Each row was made from one small tree. The marks that hang from a mark follow it in brackets, in alphabetical order. Every link used is in the known rows. Write each row's tree.
Known rows:
ruzen{bavo rere{rozi sude vopoz{nabem}}}: [ 0.365 -0.512 -0.516 -4.383  2.662  3.021  3.875 -1.285 -1.343 -1.921
  0.132  0.540  1.272  1.764  1.927 -3.803 -4.182  2.769  2.516]
kufin{rozi{nabem{sude vopoz}}}: [ 0.485  0.730  2.200  0.299 -0.414  0.284 -0.081  0.875  1.778 -2.383
  2.055 -0.816  0.106  1.500 -1.334  1.696 -2.143  4.195 -2.021]
nabem{vopoz}: [-0.810  0.907  1.292 -1.634  0.054  0.258  0.574  0.725 -0.447 -1.537
  0.853 -0.915  0.420 -0.952 -2.134  1.239  1.045  0.664 -0.490]
rere{rozi sude}: [ 0.473  0.347 -1.348 -2.297  1.418  1.053  1.509 -0.677 -2.174  0.861
  0.481  0.515 -0.005 -2.203  1.692 -2.830 -2.291  3.544  2.776]
kufin{rozi{nabem{sude vopoz{bavo}}}}: [ 0.939  0.811  2.193 -0.086 -0.271 -0.425  0.663  0.502  1.155 -2.777
  1.361 -0.298  0.209  1.098 -0.402  1.259 -1.711  4.419 -0.473]
kufin{rozi{nabem{sude}}}: [ 0.998  0.101  1.375  1.451 -0.594  0.086 -0.408  0.427  2.087 -1.410
  1.510 -0.153 -0.199  2.069  0.169  0.948 -2.653  3.852 -1.874]
bavo{rozi{nabem{sude vopoz}}}: [-0.718  0.514  1.729  0.098 -1.099  0.232  0.513  2.441  5.583 -1.137
  1.615 -0.268  1.522  0.230 -2.401  0.741 -2.108  5.717 -1.665]
ruzen{bavo{rozi} nabem}: [ 2.325 -0.395 -0.026 -2.697 -0.074  0.657  3.530  2.053  2.930  1.656
  1.736  0.966  0.512  2.070 -0.525 -1.936 -2.637 -1.700 -0.762]
rere{vopoz{nabem}}: [-1.413  0.248  0.694 -0.805 -0.869  0.902  1.796 -0.163  1.520  0.003
  0.141 -1.602 -0.558  0.193  1.901  0.594 -1.636  1.852  1.828]
vopoz{nabem{sude}}: [-2.261  0.691  0.057  0.417 -1.958 -0.106  2.264  0.758  0.487 -1.542
 -0.618  0.242  0.311  1.150  1.035 -0.503 -0.278  3.616  1.166]
rozi{nabem}: [-0.238  0.916  0.701  0.352 -2.093 -0.039  0.579  0.881  2.171 -0.446
 -0.772 -0.002  1.060  2.368 -0.022  0.628 -0.668  0.887 -0.233]
rere{vopoz{nabem{sude}}}: [-1.447  0.878  1.030  0.233 -1.061  0.739  1.963  0.365  1.571 -1.100
 -0.160 -1.807  0.214 -0.811  1.092  0.713 -2.835  4.081  1.609]
bavo{rozi{nabem{sude}}}: [-0.278 -0.019  0.887  1.250 -1.126 -0.073  0.392  2.094  5.897 -0.191
  0.890  0.347  1.350  0.853 -0.896 -0.010 -2.752  5.206 -1.330]
rozi{nabem{sude vopoz}}: [-0.556  2.224  2.144  0.324 -2.125 -0.152  1.190  2.197  1.764 -2.958
 -0.400 -1.238  2.192  0.751 -2.717  1.942 -1.264  4.180 -1.064]
ruzen{bavo nabem{vopoz} rere}: [ 1.981  0.969  0.807 -4.839  1.297  2.153  4.245  1.132 -0.622 -2.645
  0.600  0.334  2.018  2.376 -3.008 -1.833 -0.392 -2.781 -1.418]
ruzen{bavo nabem rere{rozi sude}}: [ 2.967  0.536 -1.395 -5.388  2.300  2.786  5.028  0.094 -2.175 -0.697
  0.253  1.425  1.740  1.366  0.229 -5.033 -3.162 -0.271  1.464]
ruzen{bavo nabem{sude} rere{vopoz}}: [ 3.198  1.272  0.773 -2.172  1.397  2.380  4.258  1.195  0.750 -2.597
 -0.192 -1.001  2.456  0.756 -2.034 -1.687 -4.920  0.489 -0.628]
kufin{rozi}: [ 1.013 -1.364  0.533 -0.005  1.304  0.288 -1.013 -0.855  0.268 -0.030
  2.425  0.245 -1.684  0.830  0.992  0.283 -1.148  0.973 -1.441]
ruzen{bavo nabem{vopoz}}: [ 1.954  1.276  0.982 -3.963 -0.496  0.776  4.142  1.941 -0.612 -0.381
  0.853 -0.484  0.963  1.595 -2.368 -0.364 -0.868 -3.047 -0.456]
bavo{rozi{nabem{vopoz}} sude}: [-1.627  0.139  1.795 -1.179 -1.416  0.215  2.114  2.826  5.231  0.158
  2.938 -0.314  0.986  0.289 -1.749 -0.833 -1.900  7.206 -3.021]
bavo{rozi{nabem} sude}: [-1.215 -0.363  0.934 -0.077 -1.578 -0.074  1.945  2.434  5.522  1.093
  2.312  0.307  0.625  0.869 -0.351 -1.655 -2.590  6.623 -2.705]
nabem{sude vopoz{bavo{rozi}}}: [-0.063  1.326  1.596 -0.756  0.567 -0.948  1.715  1.386  1.308 -2.934
  0.220 -0.214  1.881 -2.992 -1.989  0.242 -0.789  5.810  0.985]
rere{sude}: [ 0.012 -0.285 -0.577 -1.072  0.269  1.144  0.852 -0.325 -1.215  0.066
 -2.041 -0.640  0.151 -2.292  2.041 -1.573 -0.256  2.402  0.683]

Which tree is each row?
[ 0.204  2.088  1.529 -0.639  0.120 -1.045  2.033  0.999 -1.432 -3.683
 -0.987 -0.871  1.902 -2.633 -1.918  0.837 -0.055  4.413  1.576] => nabem{sude vopoz{bavo}}
[ 0.951  1.923  0.707 -1.832  0.063 -0.517  3.756 -0.005  0.732  0.312
  1.613 -0.411  0.883 -0.529  1.490 -0.939 -4.995  5.669  3.902] => rere{rozi{nabem} vopoz{bavo{sude}}}
[-2.215  0.333 -0.101 -2.027 -1.905 -1.407  5.071 -0.029 -1.072 -0.760
 -1.195  1.465 -0.014  1.015  3.635 -2.624  1.371  4.118  3.468] => vopoz{bavo{sude} nabem}
[-0.640  1.248  1.413 -2.628  0.096 -0.954  2.843  0.682 -1.636 -1.809
  0.153 -0.354  0.867 -1.934 -0.931 -0.350  1.181  3.214  0.976] => nabem{vopoz{bavo{sude}}}
[-0.850  1.161 -0.079 -2.865  0.403 -0.401  4.936 -0.685 -0.623  0.332
  1.955  0.238 -0.224 -0.680  3.163 -2.160 -3.392  5.615  5.262] => rere{rozi vopoz{bavo{sude} nabem}}
[ 0.502  0.314  0.561  0.029 -0.637 -1.472  1.767  0.736  3.433 -0.808
 -0.979  1.487  1.526 -0.152  1.189 -0.859 -1.486  4.496  2.205] => vopoz{bavo{rozi{nabem{sude}}}}
[-1.869 -0.088 -0.009 -0.538 -1.070 -1.377  3.656  0.534  2.598 -1.197
 -1.048  1.963  0.712  0.210  2.762 -1.883 -0.311  5.801  3.737] => vopoz{bavo{rozi} nabem{sude}}
[ 1.238  2.176  0.730 -3.648 -0.803 -0.064  3.886  1.142 -0.622 -0.480
 -0.349 -0.409  0.580 -1.497 -0.608 -0.280  1.000 -1.076  1.813] => ruzen{nabem{vopoz{bavo}}}
[-2.482 -0.667 -0.103 -2.120 -1.388 -1.254  4.799  0.542  2.334  0.192
  0.135  2.075 -0.075  0.688  3.465 -3.290  0.546  5.867  2.708] => vopoz{bavo{rozi sude} nabem}
[-0.667  1.876  1.925 -1.751 -2.066 -0.851  2.703  1.329  0.729 -1.889
 -0.701 -0.304  1.623  1.011 -0.678  0.378  0.359  3.467  0.393] => rozi{nabem{vopoz{bavo{sude}}}}
[-0.165 -0.265  0.238 -3.576  2.180  1.985  4.589 -0.189 -0.713 -1.786
  2.755  0.605  1.246  3.109  0.152 -3.497 -4.684  3.977  0.770] => ruzen{bavo{sude} rere{rozi vopoz{nabem}}}
[ 3.479  1.655  0.135 -3.157  2.478  2.302  4.898  0.781 -0.109 -1.935
  1.959 -0.313  2.283  0.819 -2.169 -2.611 -6.445  1.494  0.978] => ruzen{bavo nabem{sude} rere{rozi vopoz}}
[-0.820  1.327  0.112 -0.916  0.247  0.719  2.617 -0.100  0.525 -0.318
  2.359 -0.832  0.113 -0.715  0.954 -0.336 -4.786  5.263  3.539] => rere{rozi vopoz{nabem{sude}}}
[ 0.526 -0.899  0.251 -2.041  1.917  1.150  2.659  0.219 -1.073 -2.404
  0.591  1.092  1.886  2.889 -1.448 -3.177 -1.685  1.395 -2.412] => ruzen{bavo{sude} rere}
[ 0.658  0.933  0.251 -1.570  1.869  2.011  1.069 -0.685  1.494 -1.644
  1.267 -0.078  1.479  1.183 -0.466 -1.010 -3.800  2.799  1.153] => ruzen{rere{rozi{nabem} vopoz}}
[ 0.372  0.095  2.030 -0.780 -0.233  0.476 -0.485  0.236  1.781 -1.435
  2.275 -0.447 -0.644  2.266 -0.424  1.605 -0.885  2.103 -1.978] => kufin{rozi{nabem{vopoz}}}
[ 2.433  2.160  0.453 -1.767  1.121  1.494  4.037  0.330  0.625 -2.602
 -1.251 -1.042  2.045 -2.463 -0.385 -1.513 -3.017  2.454  1.644] => ruzen{nabem{sude} rere{vopoz{bavo}}}
[-0.372  0.285  1.312 -2.423  0.671 -0.715  1.535  0.494  1.372 -1.289
  0.648  0.364  0.763 -1.681 -0.657 -0.083  0.948  2.324  1.553] => nabem{vopoz{bavo{rozi}}}
[-1.119  0.379  0.587 -0.595  0.920  2.049  1.578 -0.487  1.272 -3.169
 -0.454 -0.644  1.065  0.306  0.169 -0.768 -1.778  3.560  0.380] => ruzen{rere{vopoz{nabem{sude}}}}
[ 2.859  0.543  0.414 -3.575  1.692  2.598  3.906  0.435  0.673 -1.222
  0.121 -0.441  1.552  1.733 -0.976 -1.862 -3.574 -2.368 -0.356] => ruzen{bavo nabem rere{vopoz}}
[-0.280  1.097 -0.113 -2.110  2.125  1.147  3.184 -1.377 -0.357 -2.782
  0.483  0.837  1.440 -0.151  1.226 -2.434 -3.009  4.630  4.104] => ruzen{rere{rozi vopoz{bavo nabem{sude}}}}
[ 1.947  0.695  0.170 -2.946 -0.765  0.339  5.405  2.268 -0.646  1.002
  1.245 -0.066  0.594  1.704 -0.731 -2.386 -2.391 -0.576 -1.254] => ruzen{bavo{sude} nabem}
[ 1.627 -0.715 -1.006 -3.719  3.475  2.368  2.408 -1.037 -2.612 -1.904
  0.201  1.739  1.824  1.719  0.436 -4.353 -3.049  1.446  1.272] => ruzen{bavo rere{rozi sude}}
